Each row was made from one small tree. Brackets hold a mark, then the marks that hang from it, in the order of their numbers. Every link used is in the known rows. Write each row's tree.
In the rows, zero is written as 128.
Known rows
{Q_453 {Q_252 {Q_401 Q_130}}}: [106 121  45 215 102 158 121 148  63  89 143 105  83 108  82  77 110  74
 155  79]
{Q_197 Q_401}: [172 105 133 107 160 110 162  97 142 105 155 112 136 128 147 147 125 152
  99 162]
{Q_197 {Q_401 Q_130 Q_252}}: [169 129 146 104 164 125 170  94 129 129 147 131 147 118 194 148 122 161
 153 141]
{Q_401 Q_252}: [170 125  87 156 182  65 147 170 136 171 149 119 182 107 169 119 141 161
 166 135]
{Q_197 {Q_401 Q_130 Q_252} Q_519}: [172  92 129 123 160 110 118 109 173 122 118 118 110 110 179 146 140 111
  99 169]
{Q_401 {Q_197 {Q_519 Q_320}} {Q_252 Q_453}}: [118 119  78 148 133  84  53 183 166 129  90  83  64 135 121 137 201  45
  94 147]
{Q_130 {Q_401 Q_252}}: [148 134 150 106 162  89 155 133 149 178 134 147 193 139 159 134 118 175
 145 143]
{Q_453 {Q_252 Q_401}}: [110 119  27 213 117 128 114 162  69  93 145  88  85 114  84  77 121  73
 148  93]
{Q_904 {Q_130 Q_401}}: [124 137 166 121 106 152 131 108 127 127 125 160 151 129  94 126  98 171
 107 132]
{Q_130 {Q_401 Q_197 {Q_252 Q_453}}}: [120 142 137  96 137  95 136 144 137 154 125 120 135 158 145 154 145 126
 137 132]
{Q_401 {Q_130 Q_904} Q_252}: [133 153 141 138 147 146 143 121 111 162 138 156 177 104 173 109 111 172
 195 103]
{Q_130 {Q_401 {Q_252 Q_453}}}: [123 157 130 106 160  87 135 140 126 176 130 130 164 150 161 133 128 161
 165 132]
{Q_519 Q_320}: [137 109 151 151 126 143  87 120 177 124 102 151 147 122  62 101 138 129
  56 151]
{Q_904 {Q_130 {Q_401 {Q_197 Q_519}}}}: [123 113 164 120  89 152 114 117 149 109 111 149 118 131  78 139 117 129
  69 142]
{Q_904 {Q_130 {Q_401 Q_197 {Q_252 Q_453}}}}: [107 158 149 110 106 138 117 127 115 130 115 138 120 141 120 141 126 141
 132 123]
{Q_130 {Q_401 Q_197 {Q_252 Q_453}} Q_904}: [ 81 178 162  64 127 125 112 115 121 152 117 120 134 170 156 141 136 136
 158 126]
{Q_197 {Q_401 Q_130} Q_519}: [169  70 141 129 135 138 120  94 177  92 122 123  95 111 129 144 127 105
  55 170]
{Q_252 {Q_401 Q_130 Q_197}}: [139  62  82 209  87 175 158 149 105  77 142 139  97  75  60  92 112  79
 113  87]
{Q_130 Q_401 Q_904}: [106 147 188  79 128 146 132  88 137 147 130 152 179 153 120 120  95 179
 122 138]
{Q_130 {Q_401 Q_252} Q_904}: [109 170 176  74 153 118 131 105 133 176 127 147 193 152 170 121 109 186
 167 137]
{Q_401 Q_197}: [162  72 112 150 113 115 151 153 156  95 146 115 119 117  73 145 147 101
  63 138]

Which tree is each row?
[122  94  89 204 105 181 144 131  87  99 143 147 127  75  82  65  89 119
 151  84] : {Q_252 {Q_401 {Q_130 Q_904}}}
[ 84 193 157  74 150 117 111 111 110 175 122 129 165 164 173 121 118 171
 186 126] : {Q_130 {Q_401 {Q_252 Q_453}} Q_904}
[144 118 155  96 138  98 156 138 159 155 129 139 163 146 143 154 136 140
 117 143] : {Q_130 {Q_401 Q_197 Q_252}}
[105 114 185  79 103 146 108 101 169 120 110 137 131 156  96 138 122 120
  68 152] : {Q_130 {Q_401 {Q_197 Q_519}} Q_904}
[156 106 131 145 119 138 162 148 137 130 136 144 134 104 141 146 143 115
 140 109] : {Q_401 Q_130 Q_197 Q_252}
[122 126 170 114  90 158 132 111 134 111 121 155 130 134  83 139 110 146
  87 132] : {Q_904 {Q_130 {Q_401 Q_197}}}
[130 137  68 142 146  75 121 185 118 135 136  81  97 133 149 147 180  90
 154 120] : {Q_401 Q_197 {Q_252 Q_453}}
[144  79 159 111 111 117 133 130 186 122 118 137 131 142  85 151 131 109
  46 158] : {Q_130 {Q_401 {Q_197 Q_519}}}
[ 70 127  56 194  79 187 106 148  50  72 130 102  39 104  70  85 126  53
 163  61] : {Q_252 {Q_401 {Q_130 Q_904} Q_197} Q_453}
[150 150 102 101 183  81 141 120 115 133 147  88 121 138 200 148 148 144
 163 149] : {Q_197 {Q_401 {Q_252 Q_453}}}
[ 90 122  58 197  83 174 113 141  64  72 136 100  62 117  75  86 119  53
 143  77] : {Q_453 {Q_252 {Q_401 {Q_130 Q_904} Q_197}}}
[121 140 104 146 117 136 134 157 105 127 130 118  94 120 144 146 157  94
 168  93] : {Q_401 Q_130 Q_197 {Q_252 Q_453}}
[125 129 155 116 106 133 112 128 147 129 108 146 128 131 113 139 126 134
 100 141] : {Q_904 {Q_130 {Q_401 {Q_197 Q_519} Q_252}}}
[109 169 144 117 123 132 115 124 108 146 119 144 141 137 131 126 114 165
 152 123] : {Q_904 {Q_130 {Q_401 {Q_252 Q_453}}}}
[147 115 110 123 158 109  99 116 150 120 115 100  81 122 180 145 150  96
 118 158] : {Q_197 {Q_401 Q_130 {Q_252 Q_453}} Q_519}
[124 141 162 110 107 138 130 123 131 132 118 151 140 134 118 140 120 151
 119 131] : {Q_904 {Q_130 {Q_401 Q_197 Q_252}}}
[127 152 158 117 124 133 129 120 124 148 122 157 161 129 130 127 107 175
 138 131] : {Q_904 {Q_130 {Q_401 Q_252}}}
[124 170 140  89 158 138 138  85  98 127 140 114 118 136 202 142 127 152
 183 126] : {Q_197 {Q_401 {Q_130 Q_904} {Q_252 Q_453}}}
